What can hang from each mark:
nubob: resun vupi
falak: gapo kigas nefa
nefa: falak
resun: foti gapo
gapo: bemepuf bome falak resun
bome: gapo
bemepuf: munupen
zaba: resun
vupi: foti
foti: resun vupi
kigas: falak

Known rows, with every way that one mark hangs from another:
kigas[falak[gapo[resun] nefa]]: [-0.932,  0.007, -0.429,  1.059,  2.448,  4.563, -0.284,  1.403, -4.743,
  0.441,  1.547,  0.174,  3.693, -0.682, -0.395,  3.566,  0.206,  3.279,
 -1.397, -0.515,  0.966,  1.204, -4.042]
foti[resun]: [ 0.458, -1.153, -3.110,  0.606,  1.597,  2.453, -2.643, -1.400, -3.847,
 -1.284,  0.572,  1.829,  3.693, -1.025, -1.341,  3.474, -2.000,  1.108,
 -1.677, -0.959,  1.857,  1.012, -3.817]
vupi[foti[resun[gapo[bemepuf]]]]: [ 0.371, -1.431, -3.419,  0.566, -0.444,  1.896, -0.455, -1.870, -3.215,
 -1.562, -0.403,  2.615,  4.253, -0.279, -0.411,  2.957, -0.407, -0.169,
 -2.118,  0.273,  0.711,  0.384, -4.156]
vupi[foti[resun[gapo[falak[kigas]]]]]: [ 0.431, -1.071, -3.223,  0.200,  0.459,  1.922, -0.166, -1.523, -3.692,
 -0.868, -0.563,  2.137,  4.425, -0.051, -0.406,  2.807, -0.483, -0.307,
 -2.206,  0.688,  0.802,  0.116, -3.923]
falak[gapo nefa]: [-0.319,  0.362, -0.870,  1.080,  3.370,  4.116, -0.627,  0.123, -5.519,
 -1.385,  1.468,  0.099,  2.948, -0.370,  0.384,  2.195,  2.539,  3.685,
  1.216, -0.696,  1.618,  0.558, -4.779]
nefa[falak[gapo[bome resun] kigas]]: [ 1.698, -0.397, -2.022,  1.682,  2.649,  4.230, -2.144, -1.481, -3.634,
  1.735,  0.827, -0.226,  3.353,  1.889,  0.599,  3.122,  0.722,  1.288,
  0.673, -1.431, -0.378, -0.899, -2.275]
foti[resun[gapo[bemepuf bome]] vupi]: [ 1.837, -1.411, -3.213,  1.303,  0.384,  1.441, -2.207, -3.066, -3.338,
 -1.677,  0.473,  2.886,  3.572, -0.946, -0.052,  4.765, -1.821,  0.654,
 -2.871, -0.785,  3.262,  1.236, -4.291]
falak[gapo[bemepuf bome resun[foti]] nefa]: [ 0.780,  0.450, -1.467,  2.650,  1.047,  3.352, -0.294, -0.385, -2.569,
 -1.080,  0.561,  1.654,  3.261,  0.608,  2.005,  2.806,  2.091,  2.561,
 -0.810, -0.981,  0.347,  0.489, -4.376]
gapo[bemepuf bome falak[kigas nefa] resun]: [ 0.276, -1.173, -3.546,  4.272,  1.840,  1.881, -2.678,  0.035,  0.563,
  1.218, -0.774,  2.594,  3.367,  1.749,  1.170,  3.426, -0.378, -0.123,
 -3.471, -1.352,  0.607,  1.557, -2.261]
kigas[falak[gapo[bome resun[foti]] nefa]]: [-0.190,  0.714, -0.599,  1.271,  1.772,  4.563,  0.362,  0.789, -4.126,
  0.460,  1.616,  0.374,  3.984, -0.041, -0.021,  3.095,  0.108,  3.723,
 -1.373, -0.385,  0.524,  0.816, -4.142]
vupi[foti[resun[gapo[bemepuf[munupen]]]]]: [ 0.318, -1.421, -3.477,  0.092, -0.880,  1.518, -0.511, -1.736, -3.161,
 -1.661, -0.221,  2.226,  4.364, -0.427, -0.234,  2.812, -0.605, -0.232,
 -2.077,  0.358,  0.286,  0.128, -4.483]
nubob[resun[foti[vupi] gapo[bemepuf[munupen]]]]: [ 1.393, -0.887, -2.863, -0.704, -1.360,  2.087, -0.330, -1.227, -2.840,
 -1.573,  1.284,  2.438,  2.310,  0.031,  1.227,  1.281, -0.891,  1.627,
 -0.791,  0.231,  1.512,  0.306, -5.316]
vupi[foti]: [-0.094, -1.069, -3.469,  0.645,  1.055,  2.726, -0.849, -1.862, -3.575,
 -0.452,  0.747,  1.705,  4.099,  0.334, -1.296,  1.462,  0.374,  0.919,
 -0.762,  0.260,  0.174,  0.326, -3.940]
bome[gapo[bemepuf falak[kigas] resun]]: [-0.475, -4.183, -2.599,  2.104,  1.370,  2.189, -3.242, -0.844, -1.027,
  1.768, -0.269,  2.027,  3.502,  0.564, -0.007,  2.548, -0.876, -0.175,
 -3.278,  0.014,  1.572,  1.491, -1.349]
bome[gapo[bemepuf]]: [-0.465, -3.818, -2.524,  1.478,  1.059,  3.024, -3.106, -1.825, -2.064,
  0.253,  1.261,  1.726,  3.336,  0.155, -1.269,  1.687, -0.437,  1.715,
 -0.996, -0.258,  2.019,  1.494, -2.201]
kigas[falak]: [-0.681, -1.275, -1.767,  0.718,  1.875,  4.435, -1.895,  0.330, -4.015,
  0.969,  2.179,  0.339,  3.838, -0.169, -2.230,  2.745, -1.508,  3.061,
 -1.538, -0.540,  1.056,  1.490, -3.257]
foti[resun[gapo] vupi]: [ 1.533, -1.158, -2.723,  0.199,  0.905,  1.718, -1.823, -2.638, -5.014,
 -1.568,  0.599,  2.221,  3.613, -1.685, -0.350,  4.663, -1.749,  0.584,
 -2.504, -0.449,  3.529,  1.199, -4.839]
nubob[resun vupi]: [-0.606, -1.653, -4.271, -0.341,  2.296,  1.734, -1.317, -0.815, -3.694,
 -1.356,  2.513,  2.481,  0.894, -0.060, -0.587,  0.424, -1.878,  3.749,
  1.234, -1.544,  2.198, -0.369, -4.247]
vupi[foti[resun[gapo[bemepuf[munupen] falak[kigas nefa]]]]]: [ 0.133, -0.821, -3.142,  0.298, -0.138,  1.332, -0.187, -0.918, -3.089,
 -1.194, -0.473,  2.021,  4.526, -0.358, -0.038,  2.914, -0.146, -0.564,
 -2.323,  0.576,  0.691,  0.178, -4.375]
falak[gapo[bemepuf[munupen] bome resun] kigas nefa]: [ 1.192,  0.866, -1.211,  2.032,  2.097,  3.238, -0.583,  0.309, -2.499,
 -0.653,  2.002,  0.982,  3.570,  0.711,  1.182,  3.591,  1.486,  2.155,
 -0.189, -0.675,  0.356, -0.172, -3.895]
nefa[falak[kigas]]: [ 1.043, -0.659, -2.538,  1.090,  2.503,  4.107, -3.031, -1.209, -3.921,
  1.929,  1.336, -0.400,  3.512,  1.319, -1.255,  2.580,  0.121,  0.780,
  0.911, -1.476,  0.576, -0.058, -2.430]
zaba[resun[foti[vupi] gapo[bemepuf bome falak[kigas]]]]: [ 2.016, -0.825, -2.604, -0.006,  0.407,  1.347, -1.862, -1.160, -2.776,
 -0.167,  1.309,  1.998,  2.571,  1.623,  1.427,  1.697,  0.098,  0.253,
 -1.555,  1.370,  1.660,  0.515, -4.584]
resun[foti[vupi] gapo[bemepuf[munupen] bome falak]]: [ 2.084, -1.707, -2.797,  0.894, -2.224,  1.592, -1.237, -1.997, -2.286,
 -0.031,  0.035,  1.361,  3.659,  1.295,  2.253,  1.715,  0.140,  1.152,
 -2.937,  0.328,  0.813,  0.523, -4.589]
zaba[resun[foti gapo]]: [ 1.445, -0.442, -2.211, -1.290,  0.041,  2.422, -1.098, -0.699, -4.601,
 -0.976,  1.815,  1.225,  2.458,  0.842,  0.839,  1.099,  0.106,  1.069,
  0.197,  1.251,  1.080,  0.453, -5.629]

Rows:
[ 1.091, -0.026, -3.028, -0.448,  0.817,  2.508, -0.785, -1.539, -3.274,
 -0.925,  1.659,  2.436,  2.466, -0.150, -0.189,  0.868, -1.113,  2.033,
 -0.489,  0.058,  1.855,  0.393, -4.772] | nubob[resun[foti[vupi]]]
[ 0.671,  1.213, -0.301,  0.771,  4.029,  4.557, -0.212,  0.597, -5.491,
 -0.681,  2.616,  0.009,  3.466,  0.068, -0.360,  2.800,  2.415,  3.233,
  1.409, -0.147,  1.838, -0.026, -4.097] | falak[gapo kigas nefa]
[-0.611, -0.265, -0.892,  2.173,  1.932,  4.286, -0.641,  0.960, -3.044,
  0.323,  1.438,  0.850,  3.636,  0.081, -0.067,  3.694,  0.125,  3.333,
 -1.759, -0.834,  0.703,  1.233, -3.506] | kigas[falak[gapo[bemepuf bome resun] nefa]]
[-0.496, -1.942, -2.828,  3.338,  1.780,  1.882, -3.104,  1.210, -0.677,
  1.357, -0.973,  2.200,  3.285,  0.585,  0.937,  3.836,  0.151, -1.163,
 -4.040, -1.088,  1.052,  1.898, -2.461] | gapo[bemepuf falak[kigas nefa] resun]
[ 0.879, -1.967, -2.219,  2.318,  1.972,  3.726, -2.490, -1.597, -2.560,
 -0.976,  1.303,  1.288,  2.802,  1.514,  0.711,  2.272,  1.220,  3.443,
 -0.246, -0.909,  0.355,  0.095, -2.785] | falak[gapo[bemepuf bome]]
[ 2.015,  1.384, -0.868,  2.364,  1.875,  3.471,  0.047, -0.332, -2.717,
 -0.301,  1.834,  1.715,  3.802,  0.762,  1.265,  3.728,  1.966,  1.866,
 -0.984, -0.349,  1.134, -0.019, -3.807] | falak[gapo[bemepuf bome resun[foti[vupi]]] kigas nefa]
[ 1.152, -1.616, -3.270,  0.783, -0.556,  2.031, -1.970, -1.698, -2.805,
 -2.029,  0.289,  2.016,  3.568, -0.272,  0.190,  3.682, -2.018,  1.213,
 -1.707, -0.908,  1.309,  0.777, -4.266] | foti[resun[gapo[bemepuf[munupen] bome]]]
[ 1.641, -1.421, -2.080, -0.024, -0.871,  2.540, -0.602, -1.525, -4.746,
  0.262, -0.071,  0.945,  3.575,  0.484,  1.521,  1.772,  0.522,  1.139,
 -2.430,  0.643,  1.725,  0.802, -4.886] | resun[foti[vupi] gapo[falak]]
[ 0.923, -0.571, -2.829,  0.902,  1.261,  2.373, -1.088, -1.009, -3.749,
 -1.236, -0.283,  1.674,  3.667, -0.122,  0.130,  3.546, -1.520,  1.231,
 -1.569, -0.586,  2.115,  0.880, -4.142] | foti[resun[gapo[bome falak[kigas nefa]]]]
[ 1.987, -0.687, -1.950,  2.081,  1.416,  3.944, -2.290, -1.369, -2.527,
  1.773,  0.576,  0.278,  3.522,  2.147,  1.048,  3.141,  1.055,  0.737,
 -0.236, -1.355, -0.637, -0.870, -2.016] | nefa[falak[gapo[bemepuf bome resun[foti]] kigas]]
[-0.676, -3.889, -3.703,  3.307,  0.857,  1.569, -4.327,  0.120, -0.306,
  1.269, -1.757,  2.443,  2.891,  0.855,  1.354,  3.355, -0.619, -1.073,
 -4.808, -1.276,  0.276,  1.964, -2.075] | gapo[bemepuf falak resun]
[ 1.734,  1.348, -0.934,  1.691,  1.090,  3.240,  0.053,  0.274, -2.478,
 -0.528,  1.981,  1.000,  3.921,  0.796,  1.532,  3.178,  1.687,  2.034,
 -0.576, -0.301,  0.045, -0.469, -4.176] | falak[gapo[bemepuf[munupen] bome resun[foti]] kigas nefa]
[ 1.109, -2.161, -3.168,  1.163, -1.096,  2.975, -1.767, -1.647, -2.477,
 -1.324,  1.228,  1.170,  2.939,  1.226,  0.772,  2.159, -0.484,  2.397,
 -0.097, -0.834,  0.361,  0.740, -4.398] | resun[gapo[bemepuf[munupen] bome]]
[ 0.363,  0.042, -2.200,  1.517,  1.436,  2.436, -1.015,  0.898, -2.870,
  1.685, -0.581,  1.230,  3.971,  0.374,  0.996,  2.590,  0.107, -0.381,
 -3.212, -0.163,  0.688,  1.121, -3.781] | gapo[falak[kigas nefa] resun[foti]]
[-0.424, -4.108, -2.628,  1.882,  0.053,  1.952, -2.820, -1.106, -1.023,
  1.566, -0.872,  2.096,  3.591,  0.467,  0.704,  1.841, -0.590, -0.067,
 -3.719,  0.128,  1.155,  1.521, -1.957] | bome[gapo[bemepuf falak resun[foti]]]
[ 1.688, -1.376, -2.157,  1.673, -0.027,  2.471, -1.839, -1.701, -2.125,
 -0.555,  0.963,  1.494,  3.388,  0.903,  2.111,  2.824,  0.617,  1.971,
 -2.058, -0.482, -0.543, -0.319, -3.747] | falak[gapo[bemepuf[munupen] bome resun[foti[vupi]]]]
[ 0.679, -1.305, -3.068, -0.043,  1.904,  1.948, -2.188, -0.810, -3.642,
 -0.650,  0.974,  1.250,  1.921,  1.536,  1.033,  1.294, -0.346,  1.335,
  0.113,  0.742,  1.295,  0.768, -4.711] | zaba[resun[gapo[bome falak]]]
[-1.003,  0.015, -0.318,  0.807,  2.876,  4.806, -0.472,  1.281, -5.101,
  0.193,  2.049, -0.227,  3.677, -0.519, -0.953,  2.977,  0.588,  4.063,
 -0.638, -0.390,  1.359,  1.085, -3.981] | kigas[falak[gapo nefa]]
[ 1.007, -0.459, -3.179,  3.777,  0.367,  1.868, -1.763, -0.029,  0.589,
  1.443, -0.843,  2.648,  3.874,  1.897,  1.655,  2.834, -0.071, -0.293,
 -3.981, -0.789,  0.137,  1.187, -2.655] | gapo[bemepuf bome falak[kigas nefa] resun[foti]]
[-0.337, -0.786, -4.335, -0.232,  1.318,  1.069,  1.516, -0.850, -3.313,
 -1.395,  1.039,  2.882,  1.482,  0.969,  0.985,  0.197, -0.824,  2.898,
  0.873, -0.353,  1.717, -1.070, -4.719] | nubob[resun[gapo[bome falak[kigas nefa]]] vupi[foti]]
[ 0.652, -1.208, -3.610,  0.512, -0.341,  1.326, -0.476, -1.691, -2.466,
 -1.063, -0.456,  2.232,  4.524,  0.318,  0.005,  2.736, -0.743, -0.337,
 -2.457,  0.562,  0.230, -0.131, -3.888] | vupi[foti[resun[gapo[bemepuf[munupen] bome falak[kigas]]]]]
[-0.406, -1.373, -0.884,  0.810,  2.007,  4.566, -1.243,  0.651, -4.353,
  0.848,  1.560,  0.343,  3.645, -0.118, -0.455,  3.500, -0.640,  3.057,
 -2.042, -0.354,  0.327,  0.842, -3.198] | kigas[falak[gapo[resun]]]
[ 0.971, -0.381, -3.238,  2.809, -0.506,  1.046, -1.885,  0.233,  0.711,
  1.229, -0.440,  1.850,  4.114,  1.561,  2.024,  2.500, -0.457, -0.370,
 -3.934, -0.587, -0.623,  0.675, -3.349] | gapo[bemepuf[munupen] bome falak[kigas nefa] resun[foti]]
[ 0.529, -1.181, -3.530, -1.308, -0.337,  1.950,  0.681, -0.837, -4.364,
 -1.645,  2.074,  2.425,  1.169,  0.269,  0.935,  0.073, -1.326,  3.652,
  1.069, -0.765,  1.791, -0.784, -5.307] | nubob[resun[foti gapo] vupi]
[ 1.835, -0.090, -3.513,  1.857, -0.259,  3.076, -1.048, -2.222, -1.987,
  0.278,  0.787,  2.128,  3.794,  1.192,  0.495,  2.098, -1.446,  1.617,
 -1.581, -0.889, -0.517,  0.572, -4.081] | gapo[bome resun[foti]]
[ 1.980, -0.637, -1.994,  1.619,  0.957,  3.565, -2.357, -1.258, -2.499,
  1.689,  0.769, -0.107,  3.635,  2.002,  1.210,  2.985,  0.887,  0.701,
 -0.201, -1.264, -1.009, -1.125, -2.346] | nefa[falak[gapo[bemepuf[munupen] bome resun[foti]] kigas]]
[ 0.386, -2.467, -1.946,  1.361,  0.791,  2.801, -2.675, -0.411, -2.862,
 -0.703,  0.743,  1.027,  2.956,  0.271,  1.610,  3.199,  0.764,  1.549,
 -1.705, -0.746, -0.430,  0.125, -3.458] | falak[gapo[bemepuf[munupen] resun]]
[-0.282, -0.487, -3.706,  3.175,  2.441,  2.122, -1.765, -0.556, -1.641,
  0.853, -1.154,  1.672,  3.170,  1.081,  1.251,  2.346, -0.636,  1.166,
 -2.235, -1.314,  0.499,  1.536, -3.676] | gapo[bome falak[nefa] resun]
[-0.269, -2.737, -2.005,  1.908,  0.688,  2.196, -1.938, -0.359, -1.285,
  1.621, -0.294,  1.946,  3.878,  0.300,  0.410,  2.180, -0.048, -0.144,
 -3.186,  0.268,  1.714,  1.479, -2.214] | bome[gapo[bemepuf falak[kigas nefa] resun[foti]]]
[ 0.807, -2.037, -2.885,  0.811, -0.149,  2.419, -2.108, -1.252, -3.472,
 -1.845, -0.014,  2.203,  3.420, -0.673, -0.126,  4.022, -1.560,  0.718,
 -2.006, -0.893,  1.929,  1.210, -4.037] | foti[resun[gapo[bemepuf]]]
